Each row was made from one small tree. The marks that hang from a mark follow it in brackets, in alphabetical order. Every link used is in the known rows. Write each row's tree.
Known rows:
sigaz[vatuko[liro[baki bazif[budek duvut] movirof]]]: [-17.8  16.8 -13.8 -20.9 -44.8 -20.7  35.6  -2.8 -52.8   2.1   9.2   2.9
   4.8  11.5  41.9 -26.0 -46.7 -11.1  14.8  23.2   0.2 -27.6  19.1   2.4
  -5.2]
ziki[liro[baki bazif[duvut] vatuko]]: [ -7.7  22.9 -15.3 -10.4 -19.5 -19.7  19.4  -5.7 -56.8  -9.7   8.9   9.5
  11.4 -33.8  40.4 -22.6 -40.5 -24.5  33.2  26.6  10.4 -12.7  29.0  -2.4
 -11.2]
kofadu[liro[bazif] mube]: [-49.6  45.2  -1.1 -12.9 -27.5 -33.8 -25.4 -27.7 -65.6 -14.2 -32.9  27.7
  14.4  -5.9  12.3 -65.5 -38.6 -41.3  27.0   0.8  19.6 -36.8  56.8  -9.1
 -26.5]
sigaz[liro[baki bazif[budek duvut] movirof] vatuko]: [-17.9  18.9 -15.0 -20.3 -47.7 -15.9  39.6  -9.3 -47.4  12.0   2.1   3.9
   0.1  18.8  50.1 -14.3 -49.3  -8.1   9.3  23.9  -1.1 -23.5  33.1   8.3
  -7.5]
vima[liro[baki bazif movirof vatuko]]: [-11.6  14.2 -35.4  -3.5 -22.3 -24.0  17.4  -2.6 -44.8  -8.3 -21.7  18.7
   5.6 -28.3  35.3 -32.9 -52.9 -28.5  28.5  -2.1  -2.2 -17.4  35.4   6.0
 -25.3]
kofadu[liro[movirof vatuko[sigaz]]]: [-46.4  57.4 -30.4 -19.4 -20.6 -19.7   2.9  -7.7 -46.3  18.7 -18.6  11.2
  15.7 -18.0  24.2 -42.5 -34.2 -38.5   9.2 -14.4  11.9 -21.1  52.4   0.4
 -23.5]
kofadu[liro[baki vatuko] mube]: [-53.9  32.2   1.3  -2.6 -27.9 -24.1 -16.3  -8.6 -70.2  -4.7  -5.5  10.0
   9.6 -17.3  19.4 -43.4 -36.1 -45.5   9.6  -4.8  13.4 -44.3  61.1 -12.7
 -30.2]
vima[liro[baki bazif[duvut] movirof vatuko[sigaz]]]: [-13.2  14.0 -36.4 -11.2 -26.7 -17.8  35.6  -4.2 -31.0  -5.2  -8.6  14.0
  -5.2 -14.7  29.2 -29.1 -52.3 -30.2  21.2   5.5  -6.5 -21.8  24.1  27.3
 -30.2]
vima[liro[baki movirof vatuko[sigaz]]]: [-21.0  27.5 -31.3  -5.1 -17.3 -20.6  26.6  -4.2 -40.9  -1.6 -15.2  13.6
   9.4 -27.0  19.6 -40.2 -49.1 -36.6  12.7 -10.9  -2.3 -30.7  39.0   2.0
 -25.2]
vatuko[liro[bazif[duvut] movirof] sigaz]: [-25.6  38.7 -24.3 -35.7 -26.9 -21.2  26.6 -14.0 -19.5  -7.6 -17.9  25.9
   7.0  16.0  11.3 -48.7 -44.0 -24.8  25.4  14.6  -0.7 -16.9  21.2  22.0
 -14.5]
kofadu[liro[baki bazif vatuko] mube]: [-47.3  18.7  -4.7  -2.0 -31.9 -21.7 -14.2  -6.2 -61.9  -5.4 -19.4  20.5
   5.5  -6.6  28.7 -40.8 -38.9 -44.4  17.8   1.5   8.0 -35.6  60.7   3.7
 -35.1]
liro[bazif[budek duvut] movirof vatuko[sigaz]]: [-20.4  26.1 -45.8 -25.3 -41.8 -20.6  44.3   8.4 -23.5  25.9 -14.4  18.3
  -1.9  -8.4  56.3 -21.2 -60.9 -18.3  21.4  -1.1   2.0 -26.9   9.5  35.0
 -18.4]
duvut[bazif[budek liro[baki]]]: [  1.7  30.0  -3.9 -17.3 -33.6 -43.0  15.5 -16.7 -65.1 -12.8  -9.6  -0.4
   8.0 -24.5  13.2 -32.3 -39.7 -33.3  58.5  11.2  15.5 -55.7  15.8 -16.3
 -17.6]
bazif[budek liro[baki movirof]]: [-20.1  34.6 -25.8 -11.2 -37.3 -20.3  24.9 -17.4 -35.7   5.9 -10.0  -4.6
   7.4 -15.0  20.1 -16.5 -46.4 -19.4  49.8  -2.2  -1.4 -50.7  17.6  -8.6
 -11.0]
vatuko[liro[bazif[budek duvut] movirof] sigaz]: [-23.6  34.4 -28.9 -33.8 -30.8 -17.7  37.1 -10.7 -19.2   3.8 -15.6  20.0
   1.2  23.3  16.9 -41.5 -52.4 -21.4  30.1  13.7  -0.6 -31.7  14.3  30.6
  -9.6]
duvut[bazif[liro]]: [  0.0  53.5  -4.5 -23.6 -24.8 -51.5  -7.7 -24.8 -74.7 -25.5 -16.8  11.3
  20.4 -38.7   5.3 -55.1 -30.2 -36.1  51.4  11.0  22.0 -37.1  23.8 -27.4
 -14.3]
liro[baki bazif[budek] movirof vatuko[sigaz]]: [-21.7  -0.7 -35.0 -11.8 -41.5 -14.6  52.4  16.4  -9.0  26.0 -31.3  26.3
   1.1  -0.4  57.3  -9.7 -60.6 -27.2  23.0 -12.5 -11.4 -27.5  27.5  25.8
 -31.5]
baki[liro[vatuko[sigaz]]]: [-16.7  44.9 -10.7  -8.5 -16.4 -34.6   7.1  -8.8 -84.6  11.6  -9.0  21.4
  25.1 -24.9  14.5 -52.7 -41.1 -32.0   5.4  14.9  21.6 -32.8  44.5 -20.6
   0.7]
mube[kofadu[liro]]: [-32.1  63.3  10.5 -37.3 -24.2 -33.2  -1.1 -22.7 -83.5   5.5 -22.1   7.9
  20.5 -37.0   5.7 -74.0 -23.4 -44.8  21.9 -24.7  20.7 -18.1  48.5 -41.3
 -17.7]
kofadu[liro[baki bazif vatuko] mube[budek]]: [-46.3  15.4   3.9  -1.1 -35.2 -16.0 -15.3  -2.5 -66.8  23.2 -21.2  23.7
  -8.4  22.2  32.5 -35.2 -46.2 -45.0  21.1  -1.9   4.0 -37.6  63.9  18.9
 -33.1]
vima[liro[baki bazif[budek duvut] movirof vatuko]]: [ -9.3   8.9 -39.6  -6.9 -31.2 -19.0  33.2  -1.6 -44.6   0.8  -0.9   1.5
 -10.5 -20.1  41.5 -17.6 -61.6 -19.6  33.4   6.8  -1.4 -32.2  14.5  23.9
 -21.4]
vima[liro[movirof]]: [-20.5  54.8 -26.8 -12.5 -14.7 -38.0   2.9 -26.2 -58.9 -16.6 -22.8  14.7
  17.6 -38.2   7.9 -60.2 -50.9 -27.2  30.0  -9.0  13.3 -28.0  31.5 -23.5
 -12.5]
bazif[budek duvut liro]: [-10.7  53.1 -18.1 -26.7 -36.4 -30.8  20.8 -29.6 -69.4   2.5  20.7 -14.1
   5.0 -27.8  15.1 -30.0 -43.6 -16.6  49.6  23.9  18.0 -61.4  -6.3  -1.1
   2.5]
baki[liro]: [-16.2  50.8   4.2 -11.0 -18.7 -45.8  -5.3 -26.0 -91.1  -5.6 -11.7  18.0
  26.8 -27.5   4.3 -55.8 -42.7 -23.7  24.9  17.8  27.6 -30.8  36.4 -43.8
   2.8]

Which tree is each row?
[  1.4  46.6 -11.2 -21.2 -29.1 -47.3   4.5 -20.3 -74.7 -11.3 -14.0   2.7
  14.1 -30.5  12.3 -47.7 -39.5 -31.7  57.6  10.1  22.5 -55.5  15.9 -17.3
  -9.0]	duvut[bazif[budek liro]]
[-15.5  33.7 -31.0  -5.1 -25.1 -31.4  -1.1  -2.2 -64.6   5.9 -22.4  22.8
  14.7 -17.5  34.7 -36.2 -49.3 -16.3  20.3  10.9  12.4  -8.5  40.9 -10.2
  -3.6]	baki[liro[bazif movirof vatuko]]
[-24.5  29.1 -12.6 -28.4 -32.4 -19.3  43.1 -17.6 -19.3   9.1 -22.4  24.2
   4.2  15.6  21.0 -30.3 -50.8 -26.6  23.3   8.9  -1.4 -31.1  31.2  16.4
 -21.6]	vatuko[sigaz[liro[baki bazif[budek duvut] movirof]]]
[ -8.8  26.5 -20.2 -16.9 -40.5 -18.8  32.3  -8.9 -64.3  11.3  34.8 -21.4
  -3.3 -29.3  32.3  -4.8 -43.7 -20.5  40.3  24.9   7.3 -59.8  -1.7  11.6
  -6.3]	bazif[budek duvut liro[baki vatuko]]
[-18.0  33.3 -32.7  -7.6 -24.2 -27.0  10.9  -1.6 -52.4  12.6 -27.6  29.4
  14.8  -7.4  29.7 -40.7 -47.7 -22.6  12.2   9.3   7.4 -13.5  45.7   2.0
  -8.1]	baki[liro[bazif movirof vatuko[sigaz]]]
[-10.7  14.0 -34.0  -8.8 -27.9 -23.3  23.5  -3.1 -43.9 -11.5  -2.6   8.4
  -4.9 -26.1  34.8 -24.4 -54.2 -23.2  28.9   7.7  -1.5 -17.3  20.5  15.1
 -25.5]	vima[liro[baki bazif[duvut] movirof vatuko]]
[-13.8  16.1   5.4 -29.2 -29.7 -29.0  19.6 -14.1 -52.2 -21.4   3.0  16.5
   5.9  -0.1  16.4 -33.9 -42.4 -24.5  40.9  31.1   5.3 -21.0  14.2  -0.5
 -14.0]	vatuko[liro[baki bazif[duvut]]]
[-19.1  23.8  -9.0 -22.6 -43.7 -19.4  29.7 -12.4 -47.6   0.1  -0.1  10.3
   6.0  12.6  44.0 -21.0 -41.6 -11.1   5.4  24.7  -1.5  -9.2  39.3   0.3
 -12.0]	sigaz[liro[baki bazif[duvut] movirof] vatuko]
[-19.7  23.8 -10.3 -16.9 -38.4 -20.5  23.2 -11.3 -48.4   2.6 -18.8  20.9
  16.4  11.8  43.9 -29.8 -40.7 -17.0   5.0  15.0  -2.3  -8.7  54.3  -8.5
 -11.1]	sigaz[liro[baki bazif movirof] vatuko]
[-45.6  15.8   4.8  -6.7 -40.5 -14.7  -9.5  -4.0 -65.5  20.9  -1.9  13.2
 -18.9  22.8  33.3 -25.4 -47.6 -39.5  21.5   8.0   4.7 -38.0  48.5  27.4
 -33.3]	kofadu[liro[baki bazif[duvut] vatuko] mube[budek]]
[-18.5  -0.8 -33.5  -9.0 -43.2 -20.6  37.5  16.6 -25.7  18.3 -23.5  18.7
   0.9 -13.7  64.2  -4.7 -62.2 -18.7  32.9  -9.4  -5.4 -21.9  22.9  10.6
 -25.0]	liro[baki bazif[budek] movirof vatuko]
[-54.4  55.6  13.3 -11.0 -26.9 -29.4 -29.5 -25.8 -80.9  15.6 -21.1  19.4
   4.2  11.9   6.3 -63.1 -43.8 -43.4  22.5  -8.8  20.2 -48.0  59.4 -10.8
 -20.0]	kofadu[liro mube[budek]]
[-20.7   5.9 -25.9 -11.3 -37.7 -24.3  25.6  12.5 -26.1   3.7 -25.3  28.0
   8.0 -21.9  56.1 -13.6 -52.7 -23.4  27.4  -9.5  -5.8  -3.4  30.3   0.0
 -31.3]	liro[baki bazif movirof vatuko]
[-55.2  34.5  22.1  -5.6 -32.3 -24.0 -17.4 -21.2 -68.4  13.3 -16.7  16.1
  -3.4  19.5   7.2 -44.6 -44.7 -45.3  24.0  -8.1  11.2 -49.3  58.8  -9.8
 -31.1]	kofadu[liro[baki] mube[budek]]
[-17.7  26.5 -43.8 -22.2 -42.9 -26.0  29.6   7.8 -39.3  17.6  -6.7  10.6
  -2.5 -22.5  63.5 -16.0 -63.2  -9.4  31.3   1.5   8.0 -21.3   4.2  19.8
 -13.0]	liro[bazif[budek duvut] movirof vatuko]
[-20.8  -0.8 -34.0 -19.4 -47.5 -13.1  60.2  15.5  -8.8  22.3  -7.6  14.6
 -11.4   1.2  57.2   0.9 -61.9 -20.6  24.1   0.3 -10.0 -28.1   8.5  36.7
 -32.2]	liro[baki bazif[budek duvut] movirof vatuko[sigaz]]
[-22.6  42.4 -17.8 -14.3 -30.8 -26.1   8.8 -22.5 -36.5 -12.6 -13.3   6.9
  15.7 -24.3  10.4 -27.9 -35.2 -24.8  42.1  -1.6  -2.1 -28.0  27.8 -21.2
 -18.7]	bazif[liro[baki movirof]]
[-24.8  48.5 -13.7 -22.0 -30.6 -30.7   9.9 -10.2 -69.8  -2.0  -1.6  10.4
  26.2  -9.1  27.9 -53.4 -37.0 -18.5   2.6   8.9  11.3 -22.7  37.3 -25.5
   3.9]	sigaz[vatuko[liro[movirof]]]
[-26.0  33.0  -7.6 -30.3 -28.7 -21.7  35.4 -19.8 -20.0   0.2 -23.8  29.9
   8.4  11.1  16.3 -35.4 -44.5 -29.8  20.2   9.4  -1.7 -19.4  36.0  10.1
 -25.3]	vatuko[sigaz[liro[baki bazif[duvut] movirof]]]
[ -9.7  30.4  -6.3 -30.5 -39.4 -42.0  28.7 -18.2 -59.5   2.2 -10.8  18.9
   7.1 -20.5  37.5 -35.4 -56.9 -17.7  46.7  17.5  20.3 -37.2  -2.2  -1.4
 -11.3]	liro[bazif[budek duvut]]
[-12.5  25.0 -14.3  -7.1 -13.9 -27.6  24.6  -9.7 -64.5  -3.5  -9.5  17.2
  15.8 -34.6  15.7 -49.0 -44.7 -44.8  13.5   1.2   6.5 -41.3  39.2  -2.5
 -21.3]	vima[liro[baki vatuko[sigaz]]]
[-15.8  35.1 -24.2  -7.5 -30.0 -34.7   9.3 -15.1 -58.6   6.6 -28.7  20.3
  10.2  -3.7  24.7 -37.0 -57.5 -10.7  36.0  12.5  14.0 -25.7  30.6 -14.3
  -1.1]	baki[liro[bazif[budek] movirof]]
[-15.5  34.4 -22.3 -13.8 -35.8 -33.1  15.3 -16.8 -56.8   4.0  -9.8  10.2
  -0.3  -2.4  24.5 -28.2 -58.6  -5.7  36.4  21.9  15.8 -25.9  16.0  -4.8
  -2.0]	baki[liro[bazif[budek duvut] movirof]]
[-18.7  17.9 -25.5 -20.4 -36.7 -14.3  28.9  -0.5 -39.2  12.7  -2.4   8.0
  -4.1   1.0  49.2  -6.7 -54.9 -14.6  25.4  15.2   0.4 -19.3  29.9  19.1
 -12.4]	sigaz[liro[baki bazif[budek duvut] movirof vatuko]]
[-10.2  25.4 -12.7  -4.9 -15.0 -31.8  13.4  -9.6 -77.5  -9.3  -3.3  10.9
  16.1 -46.0  21.0 -44.3 -45.5 -38.2  21.3   3.0  10.7 -37.1  34.9 -14.3
 -16.1]	vima[liro[baki vatuko]]
[-17.9  -0.8 -31.8 -15.8 -49.2 -19.3  45.5  14.4 -24.9  15.0   0.1   6.6
 -11.9 -12.6  64.1   5.5 -63.4 -12.3  33.4   2.6  -4.3 -21.5   4.2  21.5
 -26.3]	liro[baki bazif[budek duvut] movirof vatuko]
[ -7.8  26.2 -20.3 -12.6 -29.1 -28.7  25.6  -4.8 -74.6  19.8  -0.4  14.7
   6.1  -7.8  30.1 -34.4 -52.3 -21.5  18.6  30.4  17.8 -38.7  23.4  13.9
  -0.7]	baki[liro[bazif[budek duvut] vatuko[sigaz]]]
[-20.3  12.9 -16.3 -25.3 -38.0 -19.6  30.7  -6.2 -28.5  -8.0  -1.9   6.4
  -6.2  13.6  27.0 -18.1 -54.6 -12.7  43.6  18.6  -2.6 -24.4   8.8  12.2
 -13.0]	vatuko[liro[baki bazif[budek duvut] movirof]]
[ -3.9  12.6 -18.6  -5.6 -18.1 -30.2  16.2  -7.6 -67.9 -10.2 -16.2  21.7
  12.6 -35.7  30.6 -42.4 -48.3 -36.4  29.8   9.6   5.8 -27.7  34.6   2.2
 -21.2]	vima[liro[baki bazif vatuko]]
[-20.8   6.1 -17.1 -15.6 -44.3 -28.1  39.2  -4.2 -17.5   4.8 -34.4  23.7
   2.9  -4.0  43.7 -14.3 -62.4 -17.1  47.3  -9.3  -2.9 -24.5  17.1  -4.1
 -28.6]	liro[baki bazif[budek] movirof]
[ -5.4  26.8 -28.4 -13.5 -35.0 -28.8  24.4   1.2 -42.6   2.1 -12.1  -0.7
   1.7 -16.3  25.8 -22.8 -41.6 -33.1  42.4  -1.0   3.4 -49.4  23.0   7.0
 -21.9]	duvut[bazif[budek liro[baki movirof vatuko[sigaz]]]]
[-16.9  29.0 -37.7 -15.0 -44.0 -13.2  33.8  -4.1 -42.5  12.6  28.4 -24.0
  -9.5 -21.4  36.7   4.0 -48.8 -11.7  39.4  12.8  -1.7 -48.7  -1.5  16.7
  -9.6]	bazif[budek duvut liro[baki movirof vatuko]]
